Each row comes from the steps of one path. Every step used is in the known rows, and no mark comes twice. Write the path behind each row, first mark first.
Known rows:
rotug -> maviv -> rupumip: 65 186 -238 -34 73 -62 87 478 117 -261 81 2 -257 -116 27 79 39 26 -6
 -109 93 187 202 182 52 -253 -148 2 -269 -195 -20
maviv -> rotug -> banud: 119 84 -85 -10 5 -12 112 237 216 -101 127 93 27 -21 -95 -15 48 39 49 -54
 40 187 247 179 80 -317 -102 -167 -100 3 -397
rotug -> banud -> rupumip -> zipate -> bovot: -1 19 -68 278 161 -76 28 262 218 -532 -46 -120 10 1 -92 -67 25 49 107 31
 104 303 80 220 102 -220 -64 -70 -330 -88 -124
vumeb -> rupumip -> zipate -> bovot: 241 112 -9 340 130 -40 0 264 266 -235 118 -187 -156 -16 54 -88 160 -183
 19 238 105 352 -57 7 91 -204 -186 112 -268 -191 23
zipate -> bovot -> fikul: 249 173 -41 182 111 41 384 281 91 -14 168 -4 43 75 -53 -101 74 56 220 94
 57 219 445 161 250 -161 -186 -141 -194 -4 129
zipate -> bovot -> banud: 133 -23 -99 84 100 201 316 136 72 -153 2 -91 25 63 -88 -28 70 95 174 53
 140 259 321 208 297 -246 -44 -122 -201 23 -6
rupumip -> zipate -> bovot: 109 71 1 216 61 57 102 309 206 -129 145 -119 27 36 -17 -142 149 -55 113
 149 142 309 -6 53 75 -142 -224 -79 -259 -87 170
banud -> rotug: 100 71 20 -17 141 -37 89 243 19 -140 122 9 -23 163 -54 -23 234 74 146
 -169 123 304 -79 63 40 -251 -54 -65 -177 -185 26
banud -> rupumip -> maviv -> rotug: 207 67 137 114 219 -273 42 362 259 -231 170 -38 62 11 -118 -78 146 47
 184 -93 39 97 46 -10 37 -290 -271 -65 -100 -183 -204
maviv -> rupumip -> banud -> rotug: 108 112 11 -72 90 -117 100 413 -43 -257 271 -126 -305 -113 4 -75 173
 -177 -57 -66 71 306 -102 -124 62 -391 -29 8 -248 -382 188
rupumip -> banud -> bovot: 107 6 62 10 -86 -68 78 336 -86 -218 291 -105 -218 94 26 -139 91 -191 83
 3 137 325 -140 -74 58 -316 -16 -218 -194 -414 198
rotug -> banud -> rupumip: 7 6 -149 80 110 -90 27 183 69 -460 -79 43 -41 94 -147 41 -8 161 132 -216
 118 227 186 211 124 -202 50 -143 -221 -93 -285
banud -> bovot -> fikul: 232 198 49 84 34 -120 245 224 -42 -166 246 44 -120 176 38 -25 28 -2 250
 59 19 248 225 97 137 -263 -48 -211 -158 -190 105
rotug -> maviv -> rupumip -> banud -> bovot -> fikul: 194 340 -76 26 2 -202 277 467 -54 -368 301 -53 -452 -166 105 -26 -188
 -229 -15 112 1 219 305 129 88 -356 -120 -168 -222 -455 136
zipate -> bovot: 114 29 -100 117 116 97 146 361 101 -124 136 -91 65 100 -66 -108 231 59
 129 -22 168 287 164 84 166 -232 -110 -62 -276 -28 116
rotug -> maviv: 68 120 -189 13 -12 36 110 326 116 -152 64 46 -53 69 -29 16 3 104 94 -126
 155 215 139 267 27 -85 -193 -172 -161 -191 -98
bovot -> banud -> rupumip -> zipate: 91 -20 20 153 61 -20 51 2 83 -298 -40 -9 -77 16 -39 45 -158 87 242 61 61
 223 1 143 182 -61 -112 -162 -128 -207 -146
zipate -> bovot -> banud -> rupumip -> maviv -> rotug: 220 20 103 164 348 -73 285 240 256 -347 30 -183 119 -42 -162 -48 80 85
 193 49 43 143 293 143 235 -370 -182 -39 -176 -36 -252
maviv -> rupumip -> banud: 132 58 -76 -20 -82 -72 101 389 -22 -113 237 -71 -300 -184 0 -94 99 -193
 -43 10 85 234 56 -144 138 -304 -97 -85 -196 -326 175
zipate -> bovot -> banud -> rupumip -> maviv: 139 -42 -15 242 267 -29 282 144 133 -510 -100 -207 56 70 -161 -65 41 75
 238 -26 113 183 228 152 252 -290 -48 -129 -173 -96 -87
vumeb -> rupumip -> banud -> bovot: 238 104 40 108 -16 -163 -6 276 -7 -350 298 -165 -426 43 71 -67 81 -320
 -22 126 104 368 -167 -109 70 -360 -7 -26 -217 -527 62
rotug -> setap: 206 29 -142 17 41 18 11 263 77 -79 44 123 12 48 78 12 165 90 164 -163
 165 259 46 182 115 -159 -123 -242 -178 -31 96
bovot -> banud: 136 -35 -93 -8 -46 133 243 -13 -4 -72 -16 38 -41 85 -68 35 -21 89 206
 -21 111 218 243 161 245 -161 -52 -218 -67 -66 -143
maviv -> rupumip: 110 74 -120 -27 60 -29 70 372 51 -128 163 -2 -188 -61 -33 5 200 -15 62
 -69 94 230 152 -37 138 -280 -84 17 -236 -128 78
nedefop -> gemif: 325 45 -72 5 -28 96 19 359 -74 -47 188 114 -103 142 -47 -77 141 135 60
 -2 138 186 62 205 -11 0 -111 -236 -150 -159 115
fikul -> bovot -> noto: -59 118 126 133 -23 39 514 176 95 -68 260 131 42 201 -7 33 318 -45 140
 -20 2 182 163 -2 128 -241 91 -157 -371 -46 -26
bovot -> banud -> rupumip -> maviv -> rotug -> setap: 312 32 14 69 248 -132 131 120 245 -321 -72 39 63 -98 18 64 -7 83 225
 -108 51 124 156 233 189 -342 -227 -233 -59 -43 -275
banud -> rotug -> maviv: 42 195 -94 -14 137 -45 121 342 107 -278 51 8 -51 136 -17 43 79 138 82
 -214 138 267 7 283 -38 -198 -140 -59 -209 -240 -80
rotug -> maviv -> rupumip -> zipate -> bovot -> banud: 74 176 -189 149 116 77 249 301 193 -372 -40 -167 -221 -237 45 43 -125
 -61 -26 215 82 253 279 290 159 -275 -179 -11 -308 -140 -43
vumeb -> gemif: 184 -7 25 130 -28 -132 161 50 111 -239 138 -75 -116 136 -134 7 133 -83
 193 49 131 264 6 41 186 -181 -150 -159 -45 -6 -25
fikul -> bovot: 71 42 27 77 50 19 350 236 82 -200 237 12 31 179 20 -22 205 -3 183 -58 87
 241 -14 25 161 -283 162 -131 -285 -139 124
vumeb -> rupumip -> zipate -> bovot -> noto: 95 182 66 408 51 -25 158 206 281 -140 136 -71 -160 19 29 -42 291 -237
 -41 308 43 302 112 -30 30 -174 -243 76 -362 -138 -128

Write each row's path:
234 258 43 41 77 -143 286 223 128 -223 247 113 -62 53 -33 -3 -50 -38 142
 105 -74 213 423 236 109 -417 -49 -214 -132 -43 -334 | maviv -> rotug -> banud -> bovot -> fikul
92 -30 114 202 181 -122 478 16 94 -599 -9 -101 31 145 -16 32 17 22 301
 -38 22 170 79 110 248 -344 205 -172 -180 -197 -65 | fikul -> bovot -> banud -> rupumip -> maviv
356 148 91 197 133 -221 63 251 345 -164 185 -59 -94 -42 7 -74 193 -182
 59 115 51 173 50 -80 50 -331 -280 73 -14 -226 -278 | vumeb -> rupumip -> maviv -> rotug
10 285 -83 145 295 -94 117 553 216 -461 130 -197 -184 -147 30 -21 164
 -57 -73 47 103 340 -23 188 -48 -346 -216 147 -413 -228 118 | banud -> rotug -> maviv -> rupumip -> zipate -> bovot
90 118 21 93 275 34 236 208 116 -402 50 -217 -173 -132 14 1 109 -72 8
 157 39 360 49 92 162 -406 -21 121 -320 -135 64 | maviv -> rupumip -> zipate -> bovot -> banud -> rotug
250 85 97 72 51 -164 128 292 280 -40 211 -19 89 15 -74 -123 207 -62 137
 24 69 118 92 -30 37 -295 -328 -121 -36 -108 -187 | rupumip -> maviv -> rotug
87 41 48 271 220 -76 -6 376 208 -360 91 -161 32 18 -71 -82 128 68 152 26
 115 278 -48 62 101 -127 -197 -11 -339 -150 123 | banud -> rupumip -> zipate -> bovot
125 63 -55 17 146 -121 38 294 215 -297 92 67 5 -20 -157 41 38 155 120
 -173 13 180 211 203 106 -287 -74 -74 -222 -47 -433 | maviv -> rotug -> banud -> rupumip
43 224 -102 23 142 -53 183 157 126 -439 -40 -69 -290 -158 100 119 -126
 -15 -6 49 36 276 58 278 26 -295 -110 -9 -192 -297 -141 | bovot -> banud -> rotug -> maviv -> rupumip -> zipate
311 92 76 101 281 -253 -41 373 302 -264 83 34 89 -60 13 -6 167 71 209
 -169 63 139 1 110 57 -302 -281 -171 -130 -71 -108 | banud -> rupumip -> maviv -> rotug -> setap
109 -8 -29 207 39 173 226 86 121 -181 15 -146 -1 8 -10 -66 -37 -24 163
 216 133 302 118 177 220 -174 -162 -143 -192 -61 15 | rupumip -> zipate -> bovot -> banud
120 42 50 -14 -9 -58 137 272 -34 -162 209 -94 -125 51 -23 -122 130 -101
 54 -83 121 315 -143 -34 23 -281 -78 -164 -139 -382 131 | rupumip -> banud -> rotug
-46 127 107 74 -7 -43 163 256 -12 -129 235 111 -124 275 -41 19 306 -86
 101 -25 74 217 120 -12 6 -278 -60 -147 -346 -160 -78 | banud -> bovot -> noto
61 152 -67 -12 13 -77 164 354 29 -268 130 -70 -162 -4 25 -65 -27 -51 -9
 -110 142 288 -70 198 -26 -211 -164 -193 -146 -449 4 | rupumip -> banud -> rotug -> maviv
202 45 -63 -72 180 62 167 40 0 -240 -112 64 -24 79 69 117 72 125 180
 -177 110 319 21 319 178 -295 28 -229 -141 -42 -64 | bovot -> banud -> rotug -> setap
65 -17 70 64 168 6 432 46 16 -442 63 -33 -20 136 -37 110 4 149 252 -100
 14 217 94 171 320 -262 271 -112 -281 -126 -34 | fikul -> bovot -> banud -> rupumip
249 260 90 154 93 -260 350 181 214 -364 203 32 -47 50 -18 -103 -43 -171
 166 145 -42 167 422 153 62 -500 -103 -273 -30 -118 -343 | rupumip -> maviv -> rotug -> banud -> bovot -> fikul
119 -48 -62 131 266 96 236 174 38 -368 -59 -124 -6 69 -147 23 33 202 206
 -85 102 236 269 223 324 -233 8 -65 -282 -31 -46 | zipate -> bovot -> banud -> rupumip
180 46 218 124 263 -152 480 109 242 -450 135 -72 98 35 -32 12 43 33 255
 19 -50 113 118 103 246 -423 105 -101 -162 -100 -242 | fikul -> bovot -> banud -> rupumip -> maviv -> rotug
93 88 44 151 92 -175 -58 232 302 -320 98 18 -17 -108 -97 -14 -35 47 96
 33 -2 224 48 166 21 -219 -183 -112 -170 -140 -398 | maviv -> rotug -> banud -> rupumip -> zipate
88 108 1 -38 93 -95 72 314 159 -321 224 28 -79 82 -58 -23 102 -44 43 -20
 44 256 130 164 43 -481 8 -118 -227 -93 -334 | maviv -> rotug -> banud -> bovot
51 46 99 1 186 50 525 19 11 -357 118 -35 16 193 7 63 137 58 210 -67 20
 297 -5 189 231 -391 297 -81 -228 -112 -3 | fikul -> bovot -> banud -> rotug
198 126 -68 -79 140 -116 42 421 0 -271 158 -42 -296 -201 156 -21 212
 -152 -63 -144 104 343 -129 5 80 -410 -43 -89 -269 -308 247 | maviv -> rupumip -> banud -> rotug -> setap
272 64 -37 135 -101 -67 27 216 66 -150 188 -100 -304 -49 39 -84 35 -244
 -16 94 103 299 -46 -98 119 -211 -110 -44 -96 -421 14 | vumeb -> rupumip -> banud
107 99 6 -35 13 -148 40 465 -101 -329 344 -133 -417 -73 39 -93 148 -275
 -50 49 79 310 -70 -163 77 -454 26 -69 -312 -410 241 | maviv -> rupumip -> banud -> bovot
104 14 -16 -47 124 69 231 8 -19 -205 -13 -15 -46 136 -48 56 69 102 187
 -89 93 308 83 210 172 -267 36 -125 -99 -134 -142 | bovot -> banud -> rotug
-21 104 130 76 -144 -73 229 273 -84 -139 320 23 -217 133 -28 -67 200
 -251 -2 63 54 237 38 -110 6 -324 -66 -274 -291 -338 21 | rupumip -> banud -> bovot -> noto
51 205 -187 -98 212 28 268 247 27 -423 -43 -22 -267 -72 11 162 -25 96 -4
 -129 58 254 214 317 104 -357 -13 6 -231 -211 -172 | bovot -> banud -> rotug -> maviv -> rupumip
